Each row was made from one walk, in order. Every step used is in the known rows, and no mark comes twice. Write each row's walk.
Known rows
fipokov > mifef > megamu > vivira > nibu > navotan: [-4.75  2.08  3.48  1.00  0.30 -2.70 -0.08 -1.07 -3.68 -2.37  1.75  0.31
  6.80  0.20  6.96  0.55 -1.85 -1.98 -4.38 -3.15 -0.62 -2.06  2.88  0.32
 -0.90]
zanu > mifef: [-0.73 -1.15 -0.82 -1.27 -0.33 -0.50 -0.13  0.39 -0.79  0.97  1.40 -0.50
  2.14 -1.09  0.56 -0.56 -1.25 -0.10  0.53 -0.71  0.06  0.34  0.35  0.37
 -0.73]
megamu > vivira > nibu > libopok > fipokov: [ 0.50 -4.12  1.09  0.28  1.19  1.11  0.73  0.78 -3.44 -1.64  0.69  3.97
 -1.20 -0.19  3.01 -0.31 -0.88 -1.17  0.30 -1.35  0.95 -1.10  1.76  0.86
  0.41]
figufes > nibu > navotan: [ 2.05 -0.96  2.17  0.81  0.26 -4.51  0.31 -2.08 -1.07 -2.39  1.11 -2.75
  2.46 -3.60 -0.38 -3.74 -1.78 -2.97 -3.21 -2.16 -1.29 -3.26 -0.20 -0.60
 -0.10]
libopok > fipokov > mifef: [ 3.77  2.43  0.56 -0.83  1.64 -0.97 -0.29  0.21 -0.66 -0.58  1.27  2.92
  1.32 -0.25  7.49  0.71 -1.12 -2.52  1.39 -0.22  0.30  0.16  2.61  0.65
  0.00]
mifef > megamu > vivira > nibu: [-2.74 -2.56  3.27  1.12 -0.13  1.53  0.45 -0.39 -4.21 -0.91  1.95  0.53
  6.02  0.95  4.44  1.00 -1.53 -0.37 -2.04 -2.57  0.02 -0.91  3.06  0.80
 -1.00]
libopok > fipokov > mifef > nibu: [ 5.59  0.59 -0.23  0.13  1.67 -0.38 -1.35 -0.65 -1.73 -1.81  1.71  1.74
  4.07  0.18  5.62 -1.38 -1.49 -2.59  0.45 -0.98 -0.24 -0.47  3.24  0.34
  0.31]
daremen > mifef > megamu > vivira > nibu > libopok: [-2.07 -4.50  2.72 -0.48 -0.20  2.31  0.13 -0.67 -4.29 -0.56 -0.26  0.89
  4.56  1.10  3.91  0.64 -0.62  0.56 -4.11 -2.41 -1.89 -0.77  2.06  0.24
  0.20]
figufes > nibu > libopok > fipokov > mifef > zanu: [ 8.53 -2.43  1.46  0.27  1.49 -0.70 -0.37  0.27 -0.83 -0.56  1.61  2.55
  1.48 -1.01  5.61 -1.38 -0.19 -4.54  0.25 -1.30 -0.82 -1.73  2.08  0.91
  2.01]
zanu > mifef > megamu: [-0.41 -1.72  0.26  0.29 -0.44  1.47 -0.29 -0.47 -2.00  1.07  2.10 -0.52
  5.61 -0.11  1.86  1.28 -1.40  0.28 -0.03 -0.39 -0.27  1.41  0.82 -0.13
 -0.93]
vivira > megamu: [ 0.69 -0.75  1.18  0.01 -0.27  0.75  1.18 -0.11 -2.33  0.74 -0.51  0.30
  3.26 -1.07  2.85  0.24 -0.07 -1.49 -1.89  0.29 -0.58  1.27  0.94 -0.07
 -0.81]
vivira > nibu > libopok > fipokov > mifef: [ 1.74 -0.72  0.56 -0.71  1.54  0.28 -0.37  1.40 -2.03 -0.62  0.88  3.61
 -0.41  0.46  6.56 -0.38 -0.60 -2.97  0.81 -0.92 -0.09  0.41  3.00  0.62
  0.40]
nibu > navotan: [ 0.52  1.66  1.60  0.45  0.46 -3.57  0.72 -1.21 -1.37 -1.31  0.34 -1.22
  2.86 -2.47  0.84 -2.21 -1.09 -1.43 -1.80 -1.19 -0.49 -1.70 -0.77 -0.32
 -0.65]
megamu > mifef > nibu > vivira: [ 1.53 -1.60  1.38  0.32  1.21  0.32 -0.04 -1.20 -2.75 -3.54 -0.65 -1.47
  5.19 -0.42  1.42 -1.75  0.14  1.37 -3.17 -1.71 -0.89 -2.04  1.01 -0.23
 -0.92]
mifef > megamu > vivira: [ 0.40 -1.13  3.00  0.70  0.16  0.65  0.69 -1.63 -3.17 -0.91  0.60  1.24
  6.71  0.40  4.86  1.89 -1.89  0.32 -2.60 -1.96  0.19 -1.18  1.18  0.33
 -0.74]
megamu > mifef: [ 0.12  0.60  3.00 -0.93  0.54 -1.06  1.06 -1.53 -1.85 -1.01  0.15 -0.79
  3.39 -0.49  2.82 -0.03  0.02  0.18 -0.25  0.36 -0.92 -0.45  0.23  0.29
 -0.82]
libopok > fipokov > mifef > megamu: [ 3.53  1.73  1.57  0.76  1.30  0.92 -0.43 -0.61 -1.93 -0.25  1.91  2.48
  4.77  0.69  8.08  2.38 -1.34 -1.93  0.61  0.00 -0.08  1.19  2.90  0.13
 -0.28]
libopok > nibu > vivira > megamu > mifef > zanu: [ 0.80 -1.71  2.16  0.75  0.35  0.54  1.28  0.10 -2.96 -1.80  0.19 -0.96
  5.37 -0.76  2.29  0.35  1.20 -1.14 -2.48  0.23 -1.21 -1.27  0.54  0.47
 -0.24]
zanu > mifef > nibu > libopok: [ 2.28 -5.09 -1.67 -0.62  0.17  0.58 -0.94 -0.04 -2.35 -0.43  0.05  0.14
  2.71 -0.54 -1.38 -3.30 -1.01 -0.49 -1.19 -1.62 -0.82 -0.27 -0.20 -0.35
  0.29]
vivira > nibu > libopok: [-0.10 -4.25  1.25 -0.25  0.31  1.16  0.46  1.12 -2.85  0.08 -0.20  0.59
  0.31 -0.40  0.64 -2.62 -0.13 -1.35 -0.64 -1.64 -0.82 -0.05  0.81  0.23
 -0.08]
mifef > megamu > vivira > nibu > navotan: [-4.01 -0.23  3.42  1.82  0.02 -1.70  0.60 -1.24 -4.10 -2.31  1.82 -0.46
  5.97 -0.55  3.31 -0.09 -1.74 -1.02 -3.64 -2.70 -0.31 -2.11  1.70  0.21
 -1.01]
megamu > vivira > nibu > libopok > fipokov > mifef: [ 0.05 -0.74  1.21 -0.93  1.53 -0.34 -0.14  0.96 -2.74 -1.53  0.56  4.76
  0.40  0.87  7.97  0.56 -1.18 -2.43 -0.70 -1.90  0.36 -0.89  3.33  1.03
  0.45]
figufes > nibu: [ 4.20 -3.52  1.97  0.04  0.13 -1.52  0.14 -1.29 -0.88 -1.08  1.16 -1.88
  2.22 -2.43  0.48 -3.02 -1.51 -2.46 -1.45 -1.93 -1.17 -2.10  1.04 -0.08
  0.04]

Write each row's walk
[ 0.82 -1.41  1.96  0.36  0.20  0.37  0.34 -2.05 -3.71 -1.77  0.07 -1.01
  6.63 -0.03  2.47 -0.73  0.14 -0.77 -2.53  0.44 -1.68  0.25  1.53 -0.19
 -0.65] : vivira > megamu > mifef > nibu
[ 4.07 -4.64 -2.15  0.14  1.10  1.06 -0.76  0.16 -2.33 -1.07  1.09  2.47
  0.10 -0.81 -0.19 -1.99 -1.11 -0.95  1.43 -0.19  0.38  0.07  0.53  0.02
  0.75] : zanu > mifef > nibu > libopok > fipokov
[ 3.26 -1.36  1.94  0.14  1.40  0.46 -0.01  1.37 -2.65 -0.67  1.65  4.38
  2.56  0.87  8.06  0.71 -0.12 -3.23  0.02 -2.05  0.25 -1.61  3.36  1.85
  1.38] : megamu > vivira > nibu > libopok > fipokov > mifef > zanu
[-2.23 -1.67  1.26 -0.04 -0.39  0.61  0.10 -0.97 -2.93 -0.30  1.49  1.00
  6.42  0.43  3.81  2.38 -2.17  0.87 -2.18 -1.88  0.48 -0.59  1.25  0.44
 -0.86] : zanu > mifef > megamu > vivira
[-1.10 -3.24 -1.52  0.39 -0.15  1.74 -0.29  0.49 -3.05 -1.05 -0.37 -0.55
  4.88 -0.91  0.88 -0.59 -0.09  0.24 -4.16 -1.26 -0.54  0.33  1.72 -0.45
 -1.08] : zanu > mifef > nibu > vivira > megamu
[ 5.58 -1.65  0.71 -0.81  1.62 -1.41 -0.56 -0.16 -0.91 -1.42  0.61  2.80
 -0.51 -1.10  5.50 -1.39 -1.29 -3.77 -0.47 -1.18 -0.71 -1.07  2.14  0.06
  1.12] : figufes > nibu > libopok > fipokov > mifef
[ 4.15 -1.72  0.41 -0.84  0.15  0.64 -1.09 -2.06 -1.91 -0.89  0.44 -2.28
  6.43 -0.32  1.28 -2.16 -0.80  0.17 -2.33 -1.37 -2.48 -0.87  1.83 -0.12
  0.16] : daremen > mifef > nibu
[-1.29 -2.18 -0.24  0.43  0.09  0.82  0.86  0.95 -2.77 -1.85 -0.92 -0.61
  2.96 -1.58  0.67 -0.80 -0.52 -1.03 -3.76 -0.75 -0.53 -0.52  0.58 -0.54
 -1.12] : libopok > nibu > vivira > megamu
[-5.19 -2.89  1.75  0.49 -0.64  1.43 -0.09  0.11 -3.89 -0.29  2.75  0.29
  5.78  0.96  3.57  1.56 -1.82  0.13 -1.63 -2.46  0.23 -0.34  3.10  0.93
 -1.15] : zanu > mifef > megamu > vivira > nibu
[ 4.03 -0.14  1.25  0.44  1.48  1.37 -0.35 -0.23 -2.31 -0.35  0.66  3.55
  3.28  0.84  7.27  1.70 -1.04 -1.91 -0.07 -0.13 -0.31  1.26  1.91 -0.19
  0.33] : nibu > libopok > fipokov > mifef > megamu
[-1.56  0.19  3.01 -0.56 -0.01 -0.19  1.55 -1.30 -2.81 -0.43 -0.61 -0.14
  4.07 -0.40  3.85  1.40  0.65 -0.41 -1.94  1.34 -1.28  1.03  0.78  0.03
 -1.07] : vivira > megamu > mifef
[-2.81 -2.12  2.50 -0.07  0.00 -0.04  0.63  0.26 -3.23 -1.04  1.33  0.47
  3.47  0.11  3.44 -0.46 -1.29 -0.74 -1.50 -2.82  0.24 -1.71  2.69  1.20
 -0.83] : megamu > vivira > nibu
[ 0.70 -2.22  0.02 -0.12  0.01  2.21 -0.18 -0.76 -3.12 -1.46 -1.55 -1.31
  6.02 -0.75  2.45 -0.43  0.62  0.77 -5.80 -1.26 -2.23 -0.14  2.27 -0.62
 -0.57] : daremen > mifef > nibu > vivira > megamu
[-2.43 -0.11  2.48 -0.32  0.41  0.49  1.59 -0.63 -3.00 -1.64 -1.65 -0.25
  3.77 -0.64  3.76  1.41  1.17  0.84 -3.84  0.39 -1.09  0.17  0.85 -0.22
 -1.38] : nibu > vivira > megamu > mifef
[ 7.26 -0.21  0.92 -0.04  1.66  0.16 -0.03  0.97 -1.06  0.29  0.90  3.74
  1.82 -0.10  6.60 -0.04  0.30 -3.26  1.41 -0.48 -0.10 -0.45  1.58  1.12
  1.55] : nibu > libopok > fipokov > mifef > zanu
[-1.79 -0.36  2.79  0.85  0.86  1.14 -0.17  0.00 -3.87 -1.49  2.76  3.01
  5.02  1.59  8.67  2.56 -1.75 -1.69 -0.83 -2.06  0.49 -0.45  4.79  1.14
 -0.53] : libopok > fipokov > mifef > megamu > vivira > nibu
[ 3.96  0.53  0.18 -1.11  1.77 -0.48 -0.19  0.63 -1.18 -0.53 -0.12  4.04
 -0.31 -0.11  6.61 -0.09 -0.76 -2.56  0.57 -0.39 -0.09  0.18  1.57  0.29
  0.63] : nibu > libopok > fipokov > mifef
[ 1.51 -3.88  1.56 -0.07  0.42  0.90  0.46 -1.37 -4.06 -1.55 -1.57  0.47
  4.15  0.01  1.32 -1.82  0.52 -0.75 -3.31  0.11 -1.92  0.20  0.07 -0.62
  0.12] : vivira > megamu > mifef > nibu > libopok
[ 6.21 -5.27  0.58  0.38  1.29 -0.15  0.33 -0.51 -1.52 -1.52  0.60  1.96
 -2.12 -2.23  0.43 -2.39 -1.10 -2.67  0.36 -0.57 -0.14 -1.35  0.41 -0.14
  1.08] : figufes > nibu > libopok > fipokov
[ 1.84 -0.53  2.14  0.09  1.35  0.58  0.04 -0.78 -3.21 -1.55  0.18  4.80
  4.21  1.30  8.51  2.70 -1.77 -1.14 -2.36 -1.58  0.29 -0.79  2.12  0.36
  0.36] : nibu > libopok > fipokov > mifef > megamu > vivira
[ 2.30 -0.52 -0.57  0.78  1.34  1.40 -0.37  0.41 -2.97 -2.19 -0.40  2.03
  4.19 -0.30  5.94  0.40 -0.02 -1.58 -3.38 -0.87 -0.28  0.22  3.37 -0.23
 -0.46] : libopok > fipokov > mifef > nibu > vivira > megamu
[-3.24 -0.29  3.31  0.34  0.17  0.61 -0.21 -0.15 -3.80 -0.98  1.92  1.32
  6.90  1.76  8.14  1.74 -1.67 -1.30 -2.66 -2.99 -0.45 -0.67  4.28  0.95
 -0.89] : fipokov > mifef > megamu > vivira > nibu
[-1.03  0.89  2.28  1.10  0.33 -2.85  0.48 -2.76 -3.68 -3.04  0.10 -2.00
  6.44 -1.41  1.53 -1.79 -0.23 -1.35 -4.15 -0.06 -1.72 -1.18  0.31 -0.70
 -0.67] : vivira > megamu > mifef > nibu > navotan
[ 1.49 -1.37  1.63  0.90  1.23  2.15 -0.54  0.52 -3.18 -0.38  1.71  3.17
  3.19  1.29  7.26  1.35 -0.76 -2.32  0.26 -0.65 -0.47  1.43  3.29  0.17
  0.08] : vivira > nibu > libopok > fipokov > mifef > megamu
[-2.13 -2.73  2.76 -0.17  0.42  0.97 -0.11  0.36 -4.08 -0.82  0.10  2.72
  4.59  1.62  6.73  0.54 -1.12 -1.40 -3.50 -2.99 -0.79 -0.67  2.74  0.41
 -0.08] : fipokov > mifef > megamu > vivira > nibu > libopok
[-3.19 -0.95  1.68 -0.26  0.32 -0.08  1.30 -0.41 -3.23 -2.71 -1.01 -1.00
  3.77 -0.84  1.80  0.48  0.27 -0.06 -3.70  0.41 -1.26 -0.57  0.40 -0.43
 -1.30] : libopok > nibu > vivira > megamu > mifef
[ 3.48 -3.58  0.66  0.70  1.30  1.46  0.53 -1.04 -3.95 -2.02 -0.41  2.71
  1.48 -0.28  2.05 -0.46  0.30 -1.21 -0.58  1.37 -0.53  0.60  0.90 -0.28
  0.56] : vivira > megamu > mifef > nibu > libopok > fipokov
[ 1.91 -4.04  0.47  0.52  1.22  1.62  0.53  1.25 -2.73 -0.70  0.90  2.83
 -1.97 -0.60  1.61 -1.30 -0.28 -1.77  1.86 -0.26  0.45  0.22  1.36  0.50
  0.37] : vivira > nibu > libopok > fipokov
[ 6.52 -4.14 -0.66  0.81  1.62  1.22 -0.21 -0.38 -2.57 -1.67  0.26  2.68
  0.34 -0.76  0.56 -2.42 -0.84 -1.49  1.00 -0.22  0.17 -0.48  0.52 -0.11
  0.86] : mifef > nibu > libopok > fipokov
